What can hang from each mark:
Q821: Q786
Q974: Q444
Q444: Q4 Q562 Q786
Q551: Q444 Q786 Q974
Q562: Q444 Q551 Q821 Q974
Q924: Q444 Q551
Q4: Q786
Q772: Q786
Q786: Q4 Q444 Q562

Known rows, with every way that one mark hangs from another:
Q562{Q444{Q786{Q4}} Q551 Q974}: [ 48  74 -17 -23   3  23  69  -2 -15  14  36  63 -11 -28 -37  15  16  34
  41  24  46  28   6  27  31   5 -22 -24  23  40 -74 -25  21 -32]
Q4{Q786{Q444{Q562}}}: [ 84  23 -41  32  18  16 -26 -23 -17 -29 -25  38  -9  30 -34   8 -12  -2
  38  20  43  35  -2  28  41   3 -34 -38  19  44 -18  16  25   2]
Q974{Q444{Q562{Q821}}}: [ 24  13  23  19  28  13 -17 -68   0 -27   2  39 -42  28 -46  -4  -5  -2
  -1  11 -19 -26  -8  19  38 -13 -26 -26  11  30 -24  -3  -3  33]
Q444{Q4}: [ 51   9   2  33  21   5 -12   4  -6  -6   7  47 -19   2 -56 -18   9  -5
  41  32 -21  -7   6  14  29  -6 -12 -14  11  24  -7  -6  -1  17]
Q772{Q786{Q4 Q444{Q562}}}: [ 64  36 -66  52  21  37 -12 -11 -25   4 -13  36 -12  22 -43  10 -28 -22
  42  -1  20   1   6  -6  14  -9 -19 -38  -1   0 -27  -9   7   1]
Q562{Q444{Q4} Q974}: [ 33  37 -26 -26  10   5   8   1 -10  23  25  59 -31 -29 -52   0  -1  29
  49  35 -24  22  -3  54  24  -3 -16 -24  33  40 -42 -40  12 -10]
Q786{Q4 Q444 Q562{Q974}}: [108  28 -58   3  31  44 -17  -4 -42 -25 -28  34  -6  10 -24  50 -37 -29
  68   1 -18  31  24  12  48   2 -13 -21  57  14 -19 -18   3  12]
Q4{Q786{Q444 Q562{Q821}}}: [100  -7 -40   5  17  -3 -26 -30 -19 -55 -25  27 -20  16 -16  24 -26 -23
  57  -1  18  22 -11  31  44  -3 -48 -43  33  44 -23 -14  15   0]
Q551{Q444{Q562{Q821}} Q786 Q974}: [ 36   4 -60 -22 -39 -23 -73  31 -21 -10 -51  16 -40  28 -53  31  -2 -20
  53  21 -15 -11   5   7  54 -48 -56 -44  19  64 -59  16 -11  10]
Q974{Q444{Q4 Q786{Q562{Q551}}}}: [ 67  38  46  25  36  38  27 -35  -3 -25  -8  49 -25  34 -45   3  -5 -15
  19  14 -15 -33   2   2  16  -2 -27 -12   7  24 -30 -12  -7   3]
Q786{Q444 Q562{Q551 Q974}}: [ 99  43 -22   3  13  10  13  -6 -36 -16  -8  40  -1  -2 -13  33 -18 -19
  63   3   1  17  16  37  45  -5 -41 -36  51  18 -33  -2   9 -11]
Q974{Q444}: [ 52  22  34  27  29  15   1 -49   4 -33 -10  38 -40  16 -46 -11  -4  -7
  15  15  -7 -20  -8  16  36 -21  -3 -23  29  39 -14   1 -13  25]
Q772{Q786}: [ 47  18 -35  45   8   2   2 -19  -5  -4  -2  34 -25   1 -40 -28 -13 -19
  32   0  35 -16 -13   9   5 -26 -26 -29   2  21 -25  -8  -9   6]
Q4{Q786}: [ 76   6 -25  22  11   1 -11 -23  -1 -44 -16  33 -21  15 -35 -15   0  -4
  35  21  54  26 -14  26  41  -7 -23 -20  21  62 -17  12   9  11]
Q924{Q551}: [ 63   4  11  38   5  15   8 -22  -5 -14   2  36  -5  18 -43 -11  13 -24
  48  35  21  17  -7  15  48 -20  -5 -31  53  78 -29   6  -5  11]
Q772{Q786{Q4 Q444 Q562}}: [ 91  23 -64  35  21  32  -5 -11 -27 -14 -27  25 -13  17 -29  18 -43 -44
  60 -15  12  -2   1 -10  14 -12 -29 -38  17   3 -25 -23  -3  -4]
Q772{Q786{Q562{Q444 Q821 Q974}}}: [ 41   7 -51  -9   2  -9   4 -33 -12  -5   5  33 -37 -13 -23   0 -34 -22
  45 -16   5 -14 -23  28   4 -22 -55 -37  13  21 -47 -48  -4  -8]
Q974{Q444{Q562{Q551} Q786}}: [ 40  54  38  37  30  39  24 -56  -3 -20  -3  51 -20  41 -43  -4   8   4
  -8  18  27 -18   3   0  24  -3 -32 -18  -6  24 -37  16   4  11]
Q924{Q551{Q786}}: [ 56 -17  -9  21  -6   5 -11 -23  -5 -11  -4  20  -9  25 -46  -1  10 -28
  50  37  21  11 -15  14  44 -30 -17 -39  44  73 -58   0  -3   9]
Q974{Q444{Q4 Q786{Q562{Q821}}}}: [ 55  18  38  18  40  32  10 -46  -4 -30  -8  48 -36  30 -43   6 -11 -15
  18   7 -35 -39  -1   8  14  -6 -31 -15   9  20 -27 -26  -8  11]
Q562{Q821{Q786}}: [ 41 -16 -21   8  25 -25  -3 -37  -4 -36  27  54 -44 -13 -20   3   2   0
  37   9  15 -20 -25  28  48 -21 -24 -28  19  24 -35 -16   9  36]
Q924{Q444{Q4{Q786} Q562{Q821}}}: [ 48   0 -40  28 -19  -7 -33 -27  -5 -29  51  43 -19  22 -54 -35   6 -12
  10  34 -21   7  -1  40  33  -1 -31 -24  -3  51 -26 -11  16  32]
Q974{Q444{Q786{Q4}}}: [ 59  37  24  32  40  46  17 -47  -1 -32 -16  47 -31  27 -48   0  -5  -7
  12  10  10 -16   3  -7  24 -11  -1 -12  14  28 -26  -5  -9  19]
Q772{Q786{Q444{Q4 Q562{Q821}}}}: [ 45  26 -47  47  18  13 -17 -13 -22  16   4  44 -20  14 -43   2 -23 -17
  43  -1 -10 -21  -2  18   3 -11 -39 -47  -8  -5 -30 -22  11  -6]
Q551{Q444}: [ 48  29 -24  18  -6  -5 -37   0  -7 -19 -40  27 -36  -9 -48 -23   0 -24
  47  12  16   1   7  -8  49 -29 -19 -30  40  56 -12  21 -11   0]
Q786{Q562{Q444{Q4} Q974}}: [ 60  15 -25 -29  11   4  -3 -13 -16  -9  -6  37 -23  -9 -27  10 -21  -6
  49  19 -15  16  -2  33  28  -5 -47 -21  36  35 -31 -36  -1  -2]
Q821{Q786{Q4}}: [ 81  22 -39  27  40  21  16 -14  -9 -33   1  56 -25  15 -28  12  -3  -6
  42  28  58   7 -17   0  52  -7   7  -7  25  29 -29  11   9  44]
Q821{Q786{Q4 Q444{Q562{Q551}}}}: [ 91  46 -47  36  42  35  17  -9 -26 -18   2  62 -10  30 -27  37  -7  -3
  46  30  53  15  -3   2  58   4  -6 -26  20  10 -37  19  30  28]
Q821{Q786}: [ 71  20 -24  30  34   1  14 -19  -5 -27   2  60 -27  10 -22  -2   0   2
  35  32  61   1 -24  18  44 -16 -11 -15  22  29 -29  16  10  37]
Q821{Q786{Q562{Q974}}}: [ 82  21 -34   4  31   6  14 -23 -15 -31  -6  58 -24  10 -10  13 -16 -10
  41  23  50   3 -24  32  43 -13 -28  -3  35  31 -36   5   6  36]
Q974{Q444{Q562{Q551} Q786{Q4}}}: [ 47  56  28  34  35  54  25 -50  -7 -23  -5  49 -18  45 -48   7   6   0
  -4  16  24 -14   9 -12  29   1 -20 -12  -4  22 -38  11   4  15]
Q924{Q444{Q4 Q562}}: [ 45  17 -30  43 -15   3 -29 -17  -5 -14  44  44  -9  19 -58 -46   8 -12
   6  44 -18   9  12  29  29  -6 -22 -19  -2  36 -15   3   8  35]
Q551{Q444{Q4 Q786{Q562}}}: [ 57  36 -18  18   6  20 -26  11 -15 -12 -49  37 -24   9 -48 -10  -7 -31
  47  11  -1  -9  18 -19  27 -13 -40 -19  19  39 -22   4  -8 -15]

Rows:
[ 29  36 -27  24   0  11 -51   4 -13   3 -34  35 -27  18 -64 -18   4 -19
  35  26 -11  -3  17  -8  43  -9 -32 -22  15  42 -14  21   2   3]
Q551{Q444{Q4 Q562}}
[ 49 -45 -60 -36   2 -12 -39 -26 -11 -36 -14  -1 -37   2 -32  28 -24 -24
  51   5  -3   4 -12  -8  41 -24 -49 -41  16  24 -66 -43  -3  14]
Q551{Q786{Q4 Q562{Q444 Q821}}}
[ 30 -22  -6  -9 -11 -46   6 -27  -5 -29  42  23 -36 -21 -34   6  23  -3
  42   4   9 -26 -14  20  51 -28 -41 -44   7  29 -72 -17   8   5]
Q562{Q551{Q786} Q821}
[ 48  33 -28   1 -23  -9 -45  30 -21 -12 -43  40 -34  19 -49  15   5 -13
  49  18 -14  -6  18   8  59 -34 -39 -34  31  69 -17  26 -12  12]
Q551{Q444{Q562{Q821}} Q974}
[ 22  37 -16   8   3  13  -6   0 -20  18  30  51  -7  27 -61   3  22  12
  22  43  -9  -2  10  35  31   8 -35  -2  -9  19 -57   9  22  13]
Q444{Q4 Q562{Q551{Q786} Q974}}
[ 81  21 -46  39  18  17  -8  -5 -24   1 -20  33 -14  16 -30   7 -38 -40
  57  -7  -7 -16  -3  11   2 -13 -46 -44   9   0 -23 -25  -1 -12]
Q772{Q786{Q444{Q4} Q562}}
[ 15  12  -4  18   6 -12  -4 -39 -12 -17  30  41 -17   8 -35  -8  22   7
  11  16  21  -5   5  15  49  -6 -49 -28  -5  22 -36  10  16  21]
Q444{Q562{Q551 Q821}}
[ 16  32   9  34  21  22  16 -15 -16   3  35  67  -3  25 -48   1  28  13
   8  25   6 -22  19   5  15  16 -59 -13 -39  -3 -51  -6  26  -3]
Q444{Q4 Q562{Q551 Q821} Q786}
[ 54  26 -22  -4   2 -18  24 -13 -10 -34  25  47 -44 -13 -34  19  17 -15
  60   2  27 -23 -15  -1  74 -15 -16 -30  30  45 -58  -3  14   8]
Q562{Q551{Q444} Q821{Q786{Q4}}}
[ 52  15 -54  -9  29   0   4 -24 -27 -15  35  69 -42 -18 -24  39  -9  10
  54   7 -13  -5 -14  59  50  -9   0 -14  45  21 -54 -27  20  32]
Q562{Q821{Q786{Q4 Q444}} Q974}
[ 65   3 -29  29 -16  -5  -7 -31  -5 -41  31  40 -11  -1 -28 -37  -3 -22
   9  14  13   4   6  19  20 -21 -38 -25   7  38 -30 -17  -3  22]
Q924{Q444{Q786{Q562{Q821}}}}
[ 85  -6 -18  -5   4 -14   3 -37  -6 -62  -5  25 -22  13 -18   6  -4 -21
  44   1  43  14 -18  24  48  -1 -51 -25  24  60 -31  -5   8   5]
Q4{Q786{Q562{Q551 Q821}}}
[ 93  13 -16   5  16  22  18 -13 -16 -49  -9  19  -6  12 -28  18  -5 -35
  50   4  28  14  13 -24  57  -1 -23 -10  29  32 -21  -2  -9  17]
Q786{Q4 Q562{Q551}}
[ 99  33 -49  35  46  31   9  -5 -22 -25  -8  61 -19  17 -26  32 -15  -7
  57  26  42  13  -8   5  54  -4   7 -26  32  14 -28   8  21  30]
Q821{Q786{Q4 Q444}}
[ 34  18  -4 -16  33  -1  14 -46 -11 -16  43  75 -62  -2 -38  27  -4  11
  35  14 -45 -39 -29  71  37 -10  -2  -2  36  34 -56 -36  11  39]
Q562{Q821{Q786} Q974{Q444{Q4}}}
[ 37  34 -31  18  17  27 -24 -11 -17   1   8  57 -10  40 -58   0   8  12
  20  42  -1  19   4  47  27  19 -31   5   0  38 -28   8  24  19]
Q444{Q4{Q786} Q562{Q974}}
[ 76  45 -41  32  42  24   1  -3 -26   2   4  75 -16  26 -29  26 -10   8
  44  39  24   6  -8  35  40   2 -16 -22  18   8 -36  12  30  25]
Q821{Q786{Q444{Q4 Q562{Q974}}}}
[ 49  -7 -52  17   6  -2 -53 -14 -22  -6 -23  18 -16  20 -39  13 -12  -7
  36  23  13   8   1  14  33 -25 -42 -51   5   8 -54   4  14  10]
Q551{Q786{Q444{Q562}}}
[ 60  54 -26  31  16  18  -7  -8 -32   9   4  52   0   9 -34  16  -1   9
  38  22  10  21  20  35  44  -2 -28 -38  23  11 -29  18  25   1]
Q786{Q444{Q562{Q551 Q974}}}
[ 28  22  -7  25   5   8 -11  -3 -14   8  19  38  -6  33 -59  -3  23   0
  20  42   1  -7  11   9  34   5 -45 -19 -21  15 -46  13  20  12]
Q444{Q4 Q562{Q551{Q786}}}
[ 53  24   3 -10 -28 -38  14  19 -12 -24  12  40 -38 -17 -40  15  25 -11
  64   2  -8 -25   5  17  68 -31 -32 -42  36  66 -41   4  -7  -6]
Q562{Q551{Q444 Q974} Q821}
[ 21   7   5 -16  18 -10  -4 -56  -8 -20  32  53 -57 -19 -40   8  -2   8
  26   1 -47 -28 -15  65  38 -21  -8 -12  40  40 -44 -32  -2  30]
Q562{Q821 Q974{Q444}}
[ 31 -10 -33 -27  20 -29   9 -37   0 -17  32  52 -53 -29 -21  12  -9  18
  47  13  13  -3 -33  29  44 -17 -40 -57  21  31 -53 -50  21   6]
Q562{Q444 Q821{Q786}}
[ 47 -17 -48 -34  -3 -12 -32 -14 -14 -11 -14  12 -28   2 -35  15 -20 -12
  46  22  -4   7 -13  26  26 -22 -56 -33  18  28 -68 -32   0   5]
Q551{Q786{Q562{Q444{Q4} Q974}}}
[ 39   7 -46 -15  25  -5   6 -29 -16 -22  40  66 -46 -20 -26  25   0  11
  45  11  -1  -9 -20  54  49 -12   1  -1  38  32 -55 -26  14  43]
Q562{Q821{Q786{Q4}} Q974}
[ 74   5  -5  45 -28  13   3 -11  -2 -12  53  41  -2  24 -62 -38  17 -37
  41  52 -26  12  -2  33  40 -15   4 -31  46  90 -33 -12  -1  19]
Q924{Q444{Q4} Q551}
[ 38  -9 -42 -28  24 -14   9 -33  -3 -22  31  49 -52 -25 -25  23 -10  15
  52  11  10   1 -29  16  49 -11 -27 -51  22  30 -54 -53  20  12]
Q562{Q444 Q821{Q786{Q4}}}
[ 81  33  29  19  10  13   7  20  -6 -18 -16  52 -30  30 -54  19   4  -3
  45  34 -37 -20   5  27  39 -27  -6 -20  29  59  -6   6 -22  24]
Q551{Q974{Q444{Q4}}}
[ 53  22 -26  35 -33  19  -4 -34 -10  -7  52  45   5  33 -53 -32  15 -24
  16  52   4  31   1  49  44 -14 -10 -23  45  90 -44   7   7  29]
Q924{Q444{Q562{Q974}} Q551}
[ 48  28 -26   2  21  24  17 -12  -4  -5  -5  45 -18 -14 -37  -2  -5  16
  34  20  40  28   5  -9  22  -6 -29 -41   9  27 -38 -28  10 -16]
Q562{Q444{Q786{Q4}}}
[112   8 -39  16  19  10 -21 -22 -18 -50 -37  26  -9  25 -18  16 -26 -23
  54   8  35  33  -6  24  43  -1 -42 -38  35  46 -15   2  13  -3]
Q4{Q786{Q444 Q562}}
[ 65   1 -22  17  31  28   4 -26 -15 -42 -14  39 -12   7 -22  12 -11 -17
  29  -3  29   0  14 -19  23  -5 -39 -10   4  12 -31 -20  -3  14]
Q444{Q786{Q4 Q562{Q821}}}
[ 44  18 -22  33  20  23 -32 -13 -10 -11  -2  45  -9  47 -59  -9   7   2
  18  41  10  14   3  21  31  17 -39  -8 -13  35 -16  12  23  19]
Q444{Q4{Q786} Q562}
[ 86  22 -29 -22   1   0  16 -26  -9 -40  -6  31 -17   8 -22  12  -9  -4
  48  14  53  35 -18  37  42   4 -48 -25  36  70 -44  -9  13 -13]
Q4{Q786{Q562{Q444 Q551 Q974}}}
[110  35 -60   9  43  35   9 -10 -32 -30 -15  57 -17  20 -12  50 -30 -17
  61  17  31  17  -8  18  51  -1  -9 -14  45  14 -37  -2  16  31]
Q821{Q786{Q4 Q444 Q562{Q974}}}
[ 21   8   9 -15  21  -5  -5 -43  -9 -12  37  59 -56 -14 -48  11  -1   8
  31   6 -70 -36 -11  66  33 -14  -6  -8  35  36 -41 -40   0  29]
Q562{Q821 Q974{Q444{Q4}}}
[ 66  -3 -26 -24  26  23  -8 -47 -19 -49  -1  29 -39   6 -30  35 -25 -29
  42  -9 -37  -7   0  16  49  -6 -16  -1  48  33 -32 -39 -12  36]
Q786{Q4 Q562{Q821 Q974{Q444}}}
